In the rows, 128 means zero.
Known rows, with every step that occurs:
bibokam -> mikas -> gomo -> bekek -> nubop: [169 133 140 130 161  76 113 115 174 130 105 137 140  91  88 103 121 137
 147 173  99 160 156 121  67]
gomo -> selo -> kozaf -> mikas -> supun: [165 124 125 189 119 100 139 151 140 108  92 210 157  72 163 130 177 157
 133 123 100 104  95 211 105]
supun -> mikas: [ 77 134 120 190 151 150 121 137 130 120 142 130 145 134 161 151 122 131
 190 137 143 120 109 153 102]
mikas -> gomo: [114 122 150 153 116 138 115 125 155  82 155 143 177 113 120 153 131 108
 163 167 136 141 129 125 100]
bekek -> nubop: [113 116 146 162 160  76 124 117 127 138 128 117 132 107 148  97 111 109
 165 118 135 139 102 123  91]
bibokam -> mikas: [132 142 121 177 149  56 132 156 148 134  99 157 134  92 136 153 156 116
 161 154 112 174 112 155  74]
selo -> bibokam -> mikas: [131 133 123 176 153  81 132 165 118 109 102 143 148  91 172 160 128 133
 148 143  95 144 136 126  68]
supun -> mikas -> gomo -> bekek -> bibokam: [112 102 129 126 163 174  98 117 165  99 171 118 151 140 122 118  80 161
 175 159 149 110 193 141 122]
gomo -> selo: [121 113 124 172 161 100 142 137 111 112 152 139 149 115 116 108 140 110
 167 106 142 116  97 190 113]
kozaf -> bekek -> nubop: [141 110 133 161 140  57 101 112 121 139 112  86 128  79 105 104  78  90
 136 144 136 132 102 156  97]
mikas -> gomo -> selo: [134 118 147 151 129 128 126 114 123  77 172 145 182 118  94 126 136 112
 160 137 134 115 127 168 113]
nubop -> bekek -> supun -> mikas -> gomo: [110 116 142 167 162 197 103 113 140 133 177 127 192 166 119 110 104 111
 194 119 140 104 144 132 153]
selo -> bibokam -> mikas -> gomo -> bekek -> nubop: [168 123 141 131 163 100 111 124 142 107 106 119 156  91 123 109  93 151
 135 167  82 133 177  88  59]
bekek -> supun -> mikas -> gomo: [102 122 152 162 142 183  87  97 143  97 164 122 173 153 143 136 102 102
 183 136 160 136 137 124 145]
nubop -> bekek -> supun: [119 100 125 167 187 122 129 146 135 164 149 134 152 139 128  74 116  84
 183  88 137 127 119 152 154]
mikas -> gomo -> selo -> kozaf -> bekek: [184 102 122 159  95 159 108 134 118  59 136 133 174  63  74 142 104  74
 153 169 121  91 118 214 129]
selo -> bibokam: [ 96 111 127 176 145 133 129 152 111  96 135 123 156 113 180 141 107 122
 161 127 121 112 128 120  93]
bekek -> bibokam -> mikas: [147 117 129 143 165  21 124 147 141 139 124 147 120  96 150 129 130 127
 144 133 122 171 150 160 101]
selo -> kozaf: [123 115 118 183 130 151 135 166 134 101 110 157 133  85 171 141 135  87
 189 142 123 123 102 162 112]
selo -> kozaf -> mikas -> gomo: [125 131 141 167  84 141 124 135 162  67 110 201 167  80 153 148 143 124
 160 185  85 118 120 163  76]
gomo -> mikas -> supun: [141 144 139 168 148  66 138 144 154 129 122 182 160  78 140 144 186 138
 132 137 133 133 104 171  83]
bibokam -> mikas -> gomo -> selo: [167 139 140 153 134  74 130 124 131  92 143 160 176  98  85 146 160 122
 150 153 110 150 133 172  89]
selo -> bibokam -> mikas -> supun: [163 136 138 178 146  73 118 167 141 128  88 156 164  82 187 183 159 158
 109 142 103 156 140 119  88]

Rows:
[155 136 118 140 149 110 122 147 187 104 111 162 151  91  85 143 144 132
 155 194 104 164 158 142  73]
bibokam -> mikas -> gomo -> bekek
[134  96 137 134 164 164  97 118 176 107 143 132 153 130 105  86 100  92
 167 149 156 146 159 126 147]
mikas -> gomo -> bekek -> supun
[146 147 146 155 120  88 118 131 164  99 123 162 167  92 115 172 155 117
 149 178 107 172 138 132  78]
bibokam -> mikas -> gomo
[155 129 120 143 148 135 117 156 157  88 110 143 166  96 123 146 117 148
 145 183  90 132 181 115  66]
selo -> bibokam -> mikas -> gomo -> bekek
[127 112 128 139 145 122 106 113 188 103 124 165 153 115 107  77 113 132
 148 163 123 139 151 150 108]
kozaf -> mikas -> gomo -> bekek -> supun
[191 129 136 162 122 118 135 143 123  76 121 179 167  74 110 152 158 105
 169 154  92 131 127 187 101]
bibokam -> mikas -> gomo -> selo -> kozaf
[ 88 141 146 169 119 183 104 114 146  85 162 132 181 136 138 173 122 136
 182 163 142 121 131 128 103]
supun -> mikas -> gomo
[134 108 148 155 129 156 124 121  95  55 173 128 196 120 132 135 108 126
 148 126 122  89 146 143 105]
mikas -> gomo -> selo -> bibokam
[124 106 123 149 189  99 127 130 150 148 114 116 114 108 122  67  97 124
 172 132 132 131 124 132  88]
gomo -> bekek -> nubop
[152 127 119 177 165  70 140 154  87 105 122 142 154  95 144 132 136 136
 144 114  99 121 127 173  80]
gomo -> selo -> bibokam -> mikas
[154 100 129 178 163 226 122 126 101 108 172 150 191 145 115  89 110  98
 210  93 124  66 134 188 177]
nubop -> bekek -> supun -> mikas -> gomo -> selo -> kozaf
[138  88 122 139 142  60  98 138 131 123 138  97 125  89 115 120  71  97
 127 146 148 135 143 185 129]
kozaf -> bekek -> bibokam
[108 123 140 172 137 201 112 113  84  56 180 117 200 139 145 150  99 153
 169 128 125  72 147 145 108]
supun -> mikas -> gomo -> selo -> bibokam
[ 99 106 105 172 200 177 107 133 154 142 130 116 123 151 140  84  89 119
 194 118 164 122 136 151 146]
gomo -> bekek -> supun -> mikas
[149 109 119 147 189  32 142 164 137 172 134 153 137 113 129 108 126 137
 158 115 100 142 156 173 109]
nubop -> bekek -> bibokam -> mikas
[148 108 144 170 142 217 102 108 104  78 162 144 172 131 140 118 108  87
 197 108 146  95 128 175 174]
bekek -> supun -> mikas -> gomo -> selo -> kozaf
[187 109 120 132 185  44 115 163 185 166  97 160 123  87 137 130 142 172
 109 144 132 169 177 156 117]
gomo -> bekek -> bibokam -> mikas -> supun
[124 107 150 168 157 194  95  94  83  70 186 106 195 153 152 115  80 122
 166  98 146  84 153 139 154]
bekek -> supun -> mikas -> gomo -> selo -> bibokam
[113 128 117 188 115 109 141 160 147  96  87 195 134  80 178 127 145 125
 169 156  89 118  96 184  75]
selo -> kozaf -> mikas
